In the rows, 128 means zero.
Known rows, with every way that one mark hangs from another:
N(W(J(G))): [129 119 135 111 130 153 161 114 171 165  73 149 144 108 116 166 122 123
  75 194 157  92]
J(G(Z(A))): [151 143 148 112 111 126 136 141 164 139  73 153 149  85 130 133 125 126
 116 161 151  97]
A(Z(G(J) H(N) T(B))): [160 131 129 126 111 134 160 126 187 158  57 165 143 101 137 115 142 124
 147 158 162  99]
Z(A H(N) T(B(G(J)))): [166 121 178 108 136 134 149 126 173 155  58 124 129  84 153 116 174 124
 131 127 181 114]
J(G(B Z(A H(N) T))): [150 144 173 105 109 124 143 140 174 149  69 156 160  83 128 124 135 122
 123 126 174  98]
Z(A G H T): [174  94 185 118 110 162 152 115 159 138  59 151 114  87 150 103 184 118
 128 132 177 127]
A(Z): [152 109  96 128 110 123 154 133 175 185  59 153 132  81 131 139  95 128
  97 201 130  84]
Z(A G(J) H(N(W)) T): [170 129 185 118 113 157 157 112 162 125  49 138  98  77 142 137 197  98
 141 128 199 127]
H(N(W(J(G))) Z): [150 152 123 101 124  95 163 130 170 155  46 148 157  92 131 179 128 104
 107 167 169  53]
T(B Z(G(J) H(N))): [153 128 130 115 142 147 130 148 191 151  86 171 195  94 128 112 135 144
 112 147 157 106]
J(G(B Z(H(N) T))): [146 142 168 108 111 123 144 132 176 150  72 160 171  89 125 126 126 130
 121 135 170  92]
N(W(J(G(Z(A))))): [133 131 139 106 123 148 162 127 168 159  72 155 133 102 112 162 126 114
  83 188 156  95]
Z(G T): [153 114 163 122 113 147 176 117 167 138  60 141 125  92 142 121 146 132
 149 163 147  92]
A(Z(G(B J) H(N) T)): [156 127 138 123 107 131 164 120 181 165  55 165 137  89 132 126 138 113
 137 150 168 103]
N(W): [137 108 119 123 118 151 155 122 175 182  64 132 126  72 127 171 113 128
  72 211 149  87]
N(W(J(G(Z(A T))))): [132 135 147 106 122 151 169 128 165 154  68 152 124 107 114 158 131 117
  96 186 155  91]
A(Z(G(B J))): [144 125 115 120 115 129 169 127 183 182  66 161 148  85 126 136 109 115
 118 173 144 102]
J(G(Z)): [146 141 144 116 114 126 137 133 166 139  75 157 159  90 127 136 115 134
 114 170 148  91]
N(W(J(G(B Z(A))))): [128 131 143 102 124 146 167 129 173 171  74 155 142  99 109 161 122 113
  80 179 159  96]
B(G(Z)): [142 132 142  98 127 115 146 134 163 164  77 154 142  80 129 139 131 117
 122 190 140 100]
T(Z(A G(B J) H)): [155 115 151 110 137 159 132 139 161 155  81 166 154  75 127 127 142 120
  87 140 159 127]
Z(A H(N) T): [180  99 171 121 114 136 144 119 157 146  44 125  99  66 149 130 161 119
 105 136 180 105]
W(J(G(Z(A T)))): [144 130 164 102 137 130 171 118 153 134  75 158 139 119 115 134 121 123
 101 153 146  97]

Rows:
[139 148 151 100 146 120 155 117 153 154  77 142 130  81 127 155 130 115
 122 185 139 113] -> B(G(J Z))
[155 119 120 110 131 146 122 172 191 173  78 160 175  79 132 118 132 140
  88 159 157  96] -> T(B Z(A H(N(W))))
[158 119 136 131 113 147 159 111 168 155  59 167 123 102 136 122 140 124
 130 171 151 109] -> A(Z(G(J) H T))
[172 146 141 107 118  86 171 140 158 146  30 121 118  68 153 156 137 108
 135 144 158  54] -> H(N Z(A T))
[165 117 190 117 137 167 166 110 169 140  68 141 130  99 149 101 178 128
 136 117 173 137] -> Z(A G(J) H T(B))
[156 144 111 110 115  94 159 135 174 167  40 137 143  68 139 182 121 108
 104 178 163  49] -> H(N(W) Z)
[135 125 157  98 141 124 173 115 164 156  84 164 169 115 107 137 102 124
  83 148 149  98] -> W(J(G(B Z)))
[153 144 160  98 139 118 141 120 154 150  73 146 125  72 130 150 152 101
 119 163 162 125] -> B(G(J Z(A H(N))))
[142 128 131 109 116 117 159 127 185 166  60 138 151  78 118 172 123 108
  93 167 180  77] -> H(N(W(J(G(B)))))
[151 150 176 109 137 121 180 110 160 158  64 143 122  64 111 151 106 118
 101 127 158 107] -> G(B J Z(H(N) T))
[166 166 152 103 126  94 182 140 172 136  40 129 139  83 152 143 154 106
 167 123 165  68] -> H(N Z(A G(J) T(B)))
[146 125 167 101 142 135 166 118 161 140  80 165 156 126 116 120 125 130
  97 144 152 104] -> W(J(G(Z(A H T(B)))))
[138 154 163 100 145 123 164 117 149 147  72 137 118  88 131 150 138 118
 139 181 137 107] -> B(G(J Z(T)))
[150 118 166 106 116 127 171 128 169 179  69 161 139  69 115 124 102 130
  92 143 147  97] -> G(B Z(H T))
[149 130 172 124 133 151 184 100 157 128  60 129 113  94 140 136 145 130
 147 156 146 105] -> Z(G(J) T)
[159 115 116 130  98 131 148 129 177 172  47 158 118  87 135 136 129 122
 114 188 158  82] -> A(Z(H(N(W)) T))
[152 128 165  96 124 126 144 134 156 156  71 154 124  83 137 125 157 114
 130 172 152 111] -> B(G(Z(A H T)))
[150 138 162  98 145 127 143 116 149 154  78 148 125  79 131 146 148 108
 112 169 154 130] -> B(G(J Z(A H)))
[147 136 163  99 111 117 186 153 168 176  62 142 117  57 117 129 103 118
 113 141 137  89] -> G(B Z(A T))
[128 135 151 101 124 149 174 130 171 165  71 151 134 104 111 157 127 116
  93 177 158  91] -> N(W(J(G(B Z(A T)))))
[138 149 153 107 144 119 186 117 162 175  75 139 133  58 105 162  77 120
  83 148 134 107] -> G(B J Z)
[154 116 158 115 130 139 177 142 172 164  58 111 116  83 149 117 131 143
 123 153 137  90] -> Z(A T(B))
[142 114 170 113 116 143 187 120 178 161  65 141 144  87 137 120 136 129
 143 143 152  93] -> Z(G(B) T)
[164 103 140 115 122 159 119 148 161 146  77 174 149  77 133 118 149 125
  91 158 155 118] -> T(Z(A G H))
[155  98 118 122 103 136 148 125 187 189  69 183 163  87 129 117 123 118
 102 167 160 109] -> A(Z(G(B) H))
[159  96 172 122 123 161 159 111 184 152  73 160 163 108 146  90 160 147
 133 140 166 112] -> Z(G H T(B))
[147 122 110 126 113 127 171 142 184 181  57 147 134  98 138 120 104 143
 128 191 124  74] -> A(Z(T(B)))
